Each row comes from the steps of one path. Every step used is in the known rows, and no mark comes twice. Write the path behind each row, first mark first.
Known rows
tufu-kubon-rorir-dofu: -2.21 -5.47 -0.54 -3.71 3.63 -0.12 -4.23 2.90 -0.26 1.75 4.47 0.43 3.51
 0.53 -2.68 1.76 2.00
duduni-piveb-kubon-duvi: 3.88 5.24 1.70 -0.09 -1.79 0.38 -1.00 -1.60 1.74 2.81 -1.62 -0.59 2.84
 3.69 -1.65 4.85 3.35
duvi-dofu: -2.24 1.19 -0.25 0.02 0.61 2.04 1.83 2.91 -0.94 0.93 0.80 1.20 -0.21
 0.30 0.72 -0.19 -2.75
piveb-kubon-duvi-dofu-tufu: -2.60 6.62 -0.89 -1.07 -0.71 4.40 -0.33 1.93 0.43 3.79 -1.86 4.81 4.40
 4.52 -1.59 3.84 -1.33
duduni-rorir-dofu: 0.71 -0.22 -1.64 0.15 0.44 -5.74 -1.52 -2.32 -2.27 0.34 -0.35 -2.24
 -0.85 -1.07 2.17 1.74 1.85
duduni-rorir-kubon: -1.66 -0.57 -0.26 -0.49 2.12 -5.92 1.20 -5.41 -1.53 1.27 1.23 0.95 -2.98
 0.63 3.26 -0.34 0.45
rorir-kubon-duvi-dofu-piveb: -5.24 1.73 1.61 -1.51 -1.44 2.80 2.54 -1.68 -1.88 3.20 4.19 6.27 0.31
 3.01 -0.05 0.68 1.07
duvi-kubon: -1.49 1.99 -0.96 3.00 -1.23 0.76 -0.15 4.39 2.33 -0.68 -0.39 1.75 0.62
 0.90 -0.29 -0.18 -1.36
duduni-piveb-kubon-rorir-dofu-tufu: 0.67 2.29 -3.16 -4.22 0.23 1.26 -4.64 3.38 2.03 5.17 -2.22 -0.84 3.02
 -1.42 -0.41 2.91 3.16
duduni-rorir-dofu-tufu: -0.74 0.32 -3.70 -0.79 1.10 -3.41 -1.30 -1.08 -2.24 2.43 -2.84 -0.12
 0.15 -1.91 1.18 0.93 2.01
duduni-piveb-kubon-rorir-dofu: 2.14 1.57 -1.15 -3.61 -0.48 -0.93 -4.97 2.13 2.23 3.47 0.24 -3.28 1.85
 -0.62 0.20 4.17 3.27
tufu-kubon-duvi-dofu: -2.82 -0.82 1.95 -0.57 2.89 3.17 1.53 1.92 -1.53 1.90 3.36 4.56 4.01
 5.41 -3.74 2.51 -0.41
duvi-kubon-rorir-dofu-tufu: -5.04 0.39 -5.31 -0.98 0.35 3.01 -3.89 7.48 2.37 2.85 0.16 3.84 2.98
 -1.06 -1.18 -0.30 0.48
duduni-rorir-kubon-duvi-dofu: -4.31 1.63 -0.33 -0.30 2.33 -2.83 2.53 -4.51 -2.42 3.16 3.40 4.64 -1.37
 4.89 2.17 1.67 -0.96
rorir-kubon-piveb: -1.48 0.74 -0.66 -1.53 1.26 -1.83 1.70 -2.29 1.13 1.91 1.88 2.33 -0.52
 0.73 1.43 -1.40 2.51
rorir-dofu: 0.20 -0.29 -1.30 0.13 0.59 -1.23 -2.15 0.95 -1.60 0.40 0.94 -1.13 0.72
 -1.98 -0.25 0.50 2.50
kubon-duvi-dofu: -2.12 2.46 -0.09 -0.02 0.15 2.85 1.33 0.96 -0.73 1.82 2.16 3.78 1.75
 4.11 -1.06 2.09 -1.17
duvi-kubon-piveb: -0.88 3.16 -1.97 1.75 -2.44 0.48 1.27 3.59 4.36 0.06 -0.80 2.31 1.78
 1.83 -0.21 -0.46 0.12
duduni-piveb-kubon-rorir: 1.92 1.89 -0.17 -3.60 -1.01 0.17 -2.47 1.21 3.59 3.17 -1.03 -1.59 1.28
 1.25 0.49 3.30 0.75

Which path is each row?
-0.78 1.03 -1.50 -3.60 -1.13 -1.25 -6.23 1.52 1.59 1.99 1.16 -1.57 2.90
 0.20 0.25 4.53 0.96 => piveb-kubon-rorir-dofu
-4.66 1.74 0.11 -0.28 2.58 1.64 1.80 -0.83 -2.08 2.80 4.70 5.40 0.25
 3.98 0.03 0.92 -0.09 => rorir-kubon-duvi-dofu
-0.83 0.60 -1.35 -1.76 1.08 -6.38 2.30 -5.54 0.44 2.31 0.52 1.32 -2.21
 1.48 3.84 -0.33 1.57 => duduni-rorir-kubon-piveb
-1.92 1.52 -3.54 -4.36 -0.42 0.91 -5.91 2.54 1.77 3.83 -0.92 1.03 4.10
 -0.69 -0.35 3.43 1.35 => piveb-kubon-rorir-dofu-tufu
-3.85 -4.55 -1.29 -4.46 3.70 3.17 -1.68 3.37 1.18 3.39 0.84 4.40 3.89
 1.64 -3.32 -0.06 -0.10 => dofu-tufu-kubon-rorir
-1.55 -2.72 -1.50 -1.42 3.96 1.43 -2.25 3.07 -2.22 2.15 -0.02 1.66 4.02
 -1.62 -3.18 0.03 3.61 => rorir-dofu-tufu-kubon
0.82 4.46 1.59 -0.05 -2.08 -0.03 -2.44 -2.36 1.42 1.39 -0.37 1.31 3.79
 4.65 -1.48 5.06 1.15 => piveb-kubon-duvi
-3.02 0.06 -1.47 -2.74 2.99 4.00 3.16 4.83 0.42 3.65 -0.54 4.60 3.78
 1.85 -2.33 -1.00 -0.45 => duvi-dofu-tufu-kubon-piveb
-1.83 -1.32 -0.91 -1.16 3.50 2.18 -2.57 1.10 -2.04 3.05 1.23 4.21 6.08
 2.25 -5.53 2.14 5.34 => rorir-dofu-tufu-kubon-duvi
1.00 3.10 1.04 -1.65 -4.97 -0.69 -4.06 -0.13 -0.05 0.86 -1.35 -1.98 2.01
 -1.97 -0.23 3.85 2.84 => rorir-dofu-piveb-kubon
-3.80 0.06 -2.18 -0.27 -1.07 1.88 -1.78 5.30 4.19 0.83 1.62 3.26 1.20
 2.07 -0.34 0.51 -2.14 => duvi-kubon-rorir
-0.68 -1.41 -2.33 -2.57 2.55 0.65 -1.01 2.77 -0.14 3.00 -0.49 1.81 4.91
 -0.53 -3.34 -0.26 4.78 => rorir-dofu-tufu-kubon-piveb
-1.01 -1.11 -1.41 -2.37 2.41 1.79 1.49 1.94 1.69 2.88 -1.88 3.60 4.32
 1.02 -2.98 -1.03 2.38 => dofu-tufu-kubon-piveb
0.24 7.42 -0.65 -1.07 -0.43 4.70 0.91 2.48 0.81 5.49 -3.25 3.30 3.26
 3.18 -1.71 3.63 1.07 => duduni-piveb-kubon-duvi-dofu-tufu
-4.01 -0.36 -2.07 -1.48 -4.37 2.07 -3.47 5.36 2.81 1.31 1.97 2.06 1.87
 -1.16 -0.70 1.43 1.35 => duvi-kubon-rorir-dofu-piveb
-1.46 4.59 1.87 -1.79 -4.97 2.29 0.02 1.60 0.58 1.32 -1.32 0.50 0.70
 0.27 0.94 3.09 -2.42 => duvi-dofu-piveb-kubon
-5.96 2.45 -1.66 -1.09 3.22 3.84 2.12 0.44 -2.05 4.86 2.00 7.74 1.43
 3.07 -0.70 -0.77 0.24 => rorir-kubon-duvi-dofu-tufu
-1.82 -2.38 -0.02 -1.58 3.55 2.32 0.19 2.18 -0.80 1.79 -0.80 3.08 3.44
 0.35 -3.10 -0.79 1.00 => dofu-tufu-kubon
-1.33 0.99 0.84 -5.00 -5.28 0.97 -3.37 -0.27 3.44 2.24 -0.23 0.67 2.04
 1.21 0.35 4.03 -0.55 => dofu-piveb-kubon-rorir
-3.84 3.22 -1.85 -0.60 0.47 5.13 1.76 2.37 -1.06 3.71 -0.28 5.91 2.86
 3.15 -2.13 0.73 -0.78 => kubon-duvi-dofu-tufu
-1.08 0.53 -3.32 -0.69 1.14 0.93 -1.87 2.14 -1.68 1.98 -1.39 0.86 1.77
 -2.60 -0.93 -0.63 2.81 => rorir-dofu-tufu
